Known rows, with every way that one mark hangs from another
{C E}: [ 1.524  1.869 -1.001 -0.178  0.783 -1.145  1.476 -1.239  1.150 -2.842
 -1.032  3.965  0.286  0.497 -0.052 -0.807 -5.556  1.423]
{N {H R}}: [ 1.023  1.857 -0.400 -0.434 -1.187 -0.134  1.171 -0.238 -0.670 -2.087
 -1.441  2.749  0.112  0.251 -0.079 -0.643 -4.878  1.649]
{E {C {H {G F} R}}}: [ 1.460  1.577 -0.242  0.242  0.379 -1.015  1.386 -0.237  2.009 -1.900
 -2.006  3.773  0.573  1.145 -0.600 -2.858 -2.218  0.188]
{C E {H {G F} {R W}}}: [ 1.330  2.055 -1.024 -0.250  0.137 -0.284  1.432  0.314  2.045 -0.595
 -1.041  1.980  0.083 -0.336  0.350 -3.023  0.659  0.089]
{G F {H {R W}}}: [-0.408  1.483 -0.528 -1.328  2.406  2.814 -0.464 -0.031  2.627 -0.445
 -1.956  1.374 -0.302  0.446 -0.342  0.054 -1.380 -1.207]
{N {H {C E} {G F}}}: [ 0.315  1.458 -0.696 -1.234 -0.733 -1.447  0.495 -0.491  4.192 -1.201
 -1.061  2.062  0.437  0.552 -0.061 -1.682 -0.868  1.203]
{N {H G {R W}}}: [-0.162  1.720 -0.665 -0.260 -1.614  0.573  1.056  0.285 -0.745  0.431
 -1.080  2.094 -0.022 -0.234 -0.156 -1.501 -2.338  0.759]
{R {H {C E} {G F}} W}: [-2.344  1.676 -1.107  1.856  0.494  0.401 -1.545  0.373  0.353  0.786
  0.170  1.275  0.385 -0.649 -0.561 -1.545  0.334 -1.975]
{R {H {C E} G} W}: [-2.224  1.824 -1.032  2.106 -0.215  0.025 -1.263  0.364 -1.116  1.161
  0.237  1.583  0.446 -0.966 -0.555 -1.724 -0.270 -1.471]
{N {H C R}}: [ 0.127  1.713 -0.262 -0.528 -1.255 -0.992  0.809  0.094 -0.389 -1.742
 -1.413  2.571  0.250  0.135 -0.524 -0.930 -3.365  1.552]
{H {C E} G}: [-0.324  1.320 -0.881 -0.072 -0.152 -0.903  1.036 -0.315  2.693 -0.192
 -0.914  2.554  0.401  0.080 -0.726 -2.056  0.842  0.625]
{H {C E} {G F} {R W}}: [-2.731  1.148 -1.134  0.070  0.374  0.912  1.362  1.088  0.445  1.293
 -0.845  1.618 -0.095 -0.364 -1.400 -2.077  1.727 -0.959]
{R {H {G F}} W}: [-1.472  1.777 -0.987  2.186  0.732  2.071 -1.745  0.222  0.107  0.755
 -0.013  1.602  0.120 -0.561 -0.325 -0.988 -0.630 -2.240]
{G F {H C {R W}}}: [-1.283  1.333 -0.430 -1.397  2.319  2.032 -0.865  0.330  2.955 -0.105
 -1.874  1.154 -0.167  0.318 -0.858 -0.244  0.042 -1.283]
{G F H}: [ 1.123  1.434 -0.409 -1.677  2.730  2.039 -0.975 -0.959  5.678 -1.856
 -2.072  1.829 -0.023  1.060  0.062  0.293 -1.427 -0.581]
{C E {H {G F}}}: [ 2.884  2.008 -0.907 -0.620  0.449 -1.118  0.957 -0.645  5.121 -2.005
 -1.179  2.472  0.357  0.211  0.795 -2.804  0.649  0.761]
{E {C {H G}}}: [ 2.074  1.757 -0.186  0.251  0.254 -1.722  0.949 -0.677  2.435 -1.927
 -1.879  4.338  0.706  1.124 -0.391 -2.830 -2.781  0.570]
{G F {H C}}: [ 0.234  1.310 -0.295 -1.765  2.663  1.209 -1.326 -0.666  5.932 -1.476
 -2.010  1.583  0.108  0.914 -0.437  0.016 -0.036 -0.670]
{W R}: [-0.118  1.734 -0.157  0.909  0.709  0.744  1.541 -0.146 -0.110 -2.357
 -1.374  2.697 -0.286 -0.063  0.145 -1.211 -3.397 -0.008]
{G {H {R W}}}: [ 0.017  1.748 -0.417 -0.719  0.985  1.924  0.094 -0.181 -0.516  0.227
 -1.803  1.900 -0.165 -0.179 -0.293 -0.400 -2.552 -0.224]
{R H}: [ 0.540  1.914 -0.540  2.136  0.239  0.620 -0.860 -0.584 -0.339 -2.480
 -0.602  2.356  0.465 -0.038  0.044 -0.226 -3.456 -0.262]

Rows
[-1.686  1.551 -0.165  2.204 -0.370  0.638  0.767  0.395 -0.283 -1.258
 -0.795  0.781  0.095 -0.600  0.251 -2.036  0.363 -0.935] | {W {R {H C G}}}
[ 2.040  1.930 -0.912 -0.362 -0.069 -0.504  1.902  0.060  3.009 -1.558
 -1.349  1.866  0.218 -0.037  0.573 -2.922  1.018  0.648] | {C E {H {G F} R}}
[-1.928  1.667 -0.508  0.665  0.442  0.673  0.384  0.974 -3.189  0.029
 -1.050  3.096 -0.170 -0.572 -1.720 -0.841 -2.441 -0.364] | {H C {R W}}
[ 1.013  1.787 -0.258  0.521 -0.015 -1.159  1.260 -0.066  0.273 -0.938
 -1.798  4.009  0.539  0.704 -0.728 -3.002 -2.808  0.172] | {E {C {H G {R W}}}}
[-0.573  1.106 -0.958 -0.439  0.832 -0.297  0.640 -0.244  4.950 -0.656
 -1.030  2.206  0.292  0.489 -0.794 -1.733  1.672 -0.077] | {H {C E} {G F}}
[ 1.841  2.427 -0.836 -0.035  0.073 -1.280  1.379  0.066 -0.342 -1.646
 -1.057  3.027  0.149 -0.477  0.301 -2.571 -2.681  0.899] | {C E {H {R W}}}
[-1.200  1.495 -0.865  0.961 -0.304  2.610  1.407  0.805 -2.194  1.663
 -1.040  2.304 -0.379 -0.668 -0.972 -1.496 -0.483 -0.647] | {H G {R W}}
[ 0.468  1.448 -0.572 -0.605 -1.079  0.785  1.246  0.002  1.785 -0.909
 -1.456  1.762  0.037  0.375 -0.005 -1.247 -1.523  0.907] | {N {H {G F} R}}
[ 0.967  1.678 -0.301  0.324  0.476 -0.827  1.063 -0.026  1.317 -1.143
 -1.825  3.859  0.472  0.915 -0.759 -2.904 -2.422 -0.183] | {E {C {H {G F} {R W}}}}
[ 1.344  1.941 -0.162  0.440  0.454 -1.540  1.058 -0.167 -0.481 -1.854
 -1.826  4.560  0.528  0.833 -0.806 -2.576 -4.819  0.375] | {E {C {H {R W}}}}
[ 2.624  2.306 -0.739 -0.152 -0.145 -1.512  1.783 -0.195  0.578 -2.711
 -1.346  2.920  0.288 -0.159  0.498 -2.425 -2.413  1.438] | {C E {H R}}
[-1.305  1.928 -0.913  2.483  0.050  1.657 -1.447  0.170 -1.511  1.053
  0.028  1.845  0.173 -0.873 -0.256 -1.172 -1.239 -1.747] | {R {H G} W}
[-1.771  1.470 -0.392  1.853  0.053  0.264  0.986  0.320  0.975 -1.546
 -0.736  0.583  0.160 -0.352  0.341 -2.096  0.478 -1.046] | {W {R {H {C E} {G F}}}}
[-0.878  1.438 -0.857  1.619  0.117 -0.035 -0.571 -0.167  2.395 -1.301
 -0.396  1.096  0.638 -0.023 -0.171 -1.327  0.875 -0.806] | {R {H {C E} {G F}}}
[-1.724  0.972 -0.959 -0.091  0.068  0.557  1.976  0.664  1.885 -0.215
 -1.265  1.439  0.124  0.105 -1.137 -1.939  2.125 -0.104] | {H {C E} {G F} R}
[-2.452  1.340 -1.041  0.497 -0.620  0.220  1.753  0.968 -1.728  1.781
 -0.762  1.896 -0.005 -0.788 -1.355 -2.366  0.967 -0.268] | {H {C E} G {R W}}
[-1.428  1.722 -0.092  2.103  0.064  0.254  0.510  0.297 -0.922 -2.158
 -0.850  1.364  0.130 -0.481  0.187 -1.570 -1.504 -0.766] | {W {R {H C}}}
[-0.874  1.517 -0.688  0.167  0.016 -0.825  1.936  0.356 -1.588 -1.719
 -1.272  2.880  0.213 -0.094 -1.191 -1.154 -2.648  0.997] | {H {C E} R}
[ 1.459  2.187 -0.964  0.053 -0.555 -0.752  1.696  0.259  0.495 -0.260
 -0.971  2.252  0.150 -0.671  0.403 -3.248  0.054  0.557] | {C E {H G {R W}}}
[-1.280  1.352 -0.645 -1.640  2.174  1.201 -0.237  0.121  2.922 -0.289
 -1.756  1.129 -0.028  0.370 -0.631 -0.554 -0.462 -0.921] | {G F {H {C E} {R W}}}
[ 1.300  1.990 -0.545  0.234  0.378  1.441  0.193  0.687  1.889 -0.166
 -1.336  2.072 -0.176 -0.417 -0.017 -2.378  1.625 -0.658] | {C {H {G F} {R W}}}
[ 0.562  1.635 -0.409 -1.446  1.097 -0.488 -0.164 -0.908  2.845 -1.026
 -1.708  2.048  0.361  0.368 -0.143 -0.764 -1.544  0.660] | {G {H {C E}}}
[ 1.180  1.553 -0.561 -0.873 -0.593  0.207  0.257 -0.617  3.800 -1.342
 -1.266  2.290  0.167  0.646  0.268 -1.063 -1.805  0.921] | {N {H {G F}}}
[ 0.084  1.716 -0.504 -0.796 -1.352 -1.797  1.387 -0.083 -0.407 -1.886
 -1.259  2.541  0.395  0.166 -0.371 -1.247 -3.890  1.920] | {N {H {C E} R}}
[ 1.509  2.131 -0.467  0.536 -0.337  1.029  0.469  0.693  0.355  0.176
 -1.271  2.301 -0.123 -0.682  0.025 -2.594  1.002 -0.167] | {C {H G {R W}}}
[ 0.296  1.426 -0.445 -1.002 -0.653 -0.602 -0.076 -0.331  4.130 -1.026
 -1.215  2.101  0.310  0.526 -0.263 -1.322 -0.375  0.851] | {N {H C {G F}}}
[-1.776  1.462 -0.233  2.005  0.125  0.924  0.538  0.447  0.847 -1.447
 -0.837  0.606  0.072 -0.395  0.207 -1.905  0.862 -1.275] | {W {R {H C {G F}}}}
[-0.667  1.571 -0.802  1.876 -0.592 -0.428 -0.336 -0.211  0.988 -0.995
 -0.345  1.350  0.718 -0.298 -0.148 -1.565  0.397 -0.247] | {R {H {C E} G}}
